Each row was made from one walk, in order. Every step used is in the known rows, and no mark comes twice. Write each row's walk.
Known rows
K -> X -> P: -140,9,-252,145,4,-151,-476,-109,79,-49,-157,81,54,-439,-369,-20,-98,140,56,-99
F -> R -> P -> X -> K: -353,94,-174,78,-38,-96,-432,-338,153,-239,-209,39,76,-178,-163,164,3,-122,366,58
P -> X -> F -> R: -263,71,-181,-144,-47,-162,-180,-51,83,-134,-225,235,272,165,21,-80,-9,-108,70,-39
F -> R: -136,99,-147,-37,118,-163,-92,116,110,-172,-58,229,50,66,84,175,-8,-89,49,30
N -> F -> R -> P -> X -> K: -321,112,-308,8,-11,-122,-429,-398,92,-189,-237,21,22,-158,-85,50,31,-75,321,51
P -> X -> F -> R -> K: -87,82,42,-40,-5,20,-202,-317,80,-24,-144,72,184,328,-58,-161,7,-180,259,64
P -> R -> K -> X -> F: -18,-15,-45,24,-150,212,-249,-406,116,179,-184,82,201,209,-145,-363,-57,-38,192,-54
K -> X -> F: -109,-36,-263,-8,-177,-11,-254,-243,79,214,-211,74,117,-4,-73,-353,-15,30,40,-142
F -> X -> P -> R -> K: -27,79,3,57,89,105,-300,-247,153,-147,-72,122,223,80,-297,-9,-80,3,398,87
R -> F -> X: -166,38,-413,-12,37,-249,-207,-174,91,204,-71,105,2,-104,32,-619,84,43,45,-34
P -> R: 5,101,-17,5,33,306,-152,8,173,-116,-56,244,222,49,-40,193,-146,8,252,-7
N -> K -> X -> F: -111,28,-354,-52,-156,57,-292,-220,89,204,-203,80,146,55,20,-222,72,20,43,-100
K -> X -> F -> R: -204,18,-237,-68,-36,-203,-142,-61,100,-36,-186,219,117,140,29,-155,1,-82,-46,-43
F -> X -> P: -248,39,-411,-4,65,-414,-366,13,94,-156,-146,137,126,-362,-282,-23,5,150,151,-44
F -> X -> K: -290,60,-457,-30,23,-430,-291,-113,202,-82,-141,89,71,-311,20,-74,225,-78,346,60
F -> R -> K -> X -> P: -129,28,-109,153,71,-154,-436,-214,89,-113,-131,73,37,-212,-380,-20,-68,36,106,7
N -> K -> X: -87,107,-351,92,60,141,-452,-170,122,172,-78,123,-40,-144,74,-27,31,59,24,-44
N -> K -> X -> P -> R: -95,104,-173,59,41,235,-408,-43,167,-203,-128,260,270,-165,-265,244,-133,111,171,-17
N -> P: -29,84,-280,55,162,364,-313,-131,-50,-44,-67,10,122,-331,-80,121,-97,150,122,-55

Which walk is each row?
-176,76,-221,-22,76,-53,-301,30,173,-286,-130,302,317,-139,-266,114,-117,114,246,-6
F -> X -> P -> R
-22,25,-74,120,-70,236,-270,-215,98,48,-115,111,187,-155,-324,-389,-124,66,55,-63
K -> X -> P -> R -> F
-211,16,-388,18,6,-361,-315,-89,66,-37,-141,70,109,-322,-314,-344,26,126,74,-50
R -> F -> X -> P
-177,21,-79,25,-96,13,-120,-269,55,-134,-148,60,-68,332,-169,124,-185,-9,91,-8
X -> F -> R -> P
-95,84,-26,-27,69,195,-274,-370,10,-72,-154,40,248,224,-104,-147,-25,-110,229,59
N -> P -> X -> F -> R -> K
-249,52,-376,-20,-30,-236,-232,-197,212,-49,-134,107,163,-216,-35,-330,193,-97,334,75
P -> R -> F -> X -> K
-148,69,-342,98,26,-66,-504,-88,88,-62,-146,93,73,-372,-276,128,-4,138,53,-58
N -> K -> X -> P
47,70,-85,55,32,555,-172,-221,21,48,-53,65,236,-74,-133,-307,-122,69,88,-32
N -> P -> R -> F
-204,15,-132,-17,-219,146,-343,-424,38,66,-265,11,174,125,-213,-183,-154,34,211,-127
R -> P -> X -> F
-218,48,-207,44,-65,69,-262,-344,72,-73,-159,81,-99,325,-108,91,-143,11,6,1
N -> K -> X -> F -> R -> P
-151,57,-329,-28,52,-58,-191,-151,142,93,-71,211,135,2,6,-543,4,37,106,-9
P -> R -> F -> X
-172,95,-615,-128,153,-344,-263,-137,29,119,-111,158,-36,-125,205,-396,82,137,59,-36
N -> F -> X
-26,54,47,-40,-18,-7,-71,-229,83,-12,-95,44,110,371,-33,-93,42,-176,229,82
X -> F -> R -> K
34,52,26,190,67,334,-392,-383,157,136,-58,108,39,29,-126,-204,-122,-19,212,9
P -> R -> K -> X
-64,78,-46,25,8,172,-240,49,152,-281,-116,237,302,-125,-315,307,-169,86,261,-19
X -> P -> R
-285,78,-180,110,-89,5,-483,-399,148,-126,-208,-34,47,-260,-209,120,-2,-61,431,20
R -> P -> X -> K
62,81,155,90,32,281,-259,-231,135,-138,-58,70,208,94,-334,145,-120,-27,414,77
X -> P -> R -> K
3,47,-32,55,-85,226,-159,-126,91,-21,-92,95,222,-70,-305,-250,-99,44,127,-35
X -> P -> R -> F
-106,49,-235,91,96,-168,-431,-262,27,-70,-160,57,10,-225,-297,-144,-47,82,59,-1
N -> F -> R -> K -> X -> P
-28,74,-171,97,139,10,-346,-375,60,155,-85,82,-122,47,37,-342,-22,-33,31,31
N -> F -> R -> K -> X
-61,51,-59,163,119,27,-361,-319,118,100,-61,92,-86,43,-45,-224,-42,-80,88,38
F -> R -> K -> X
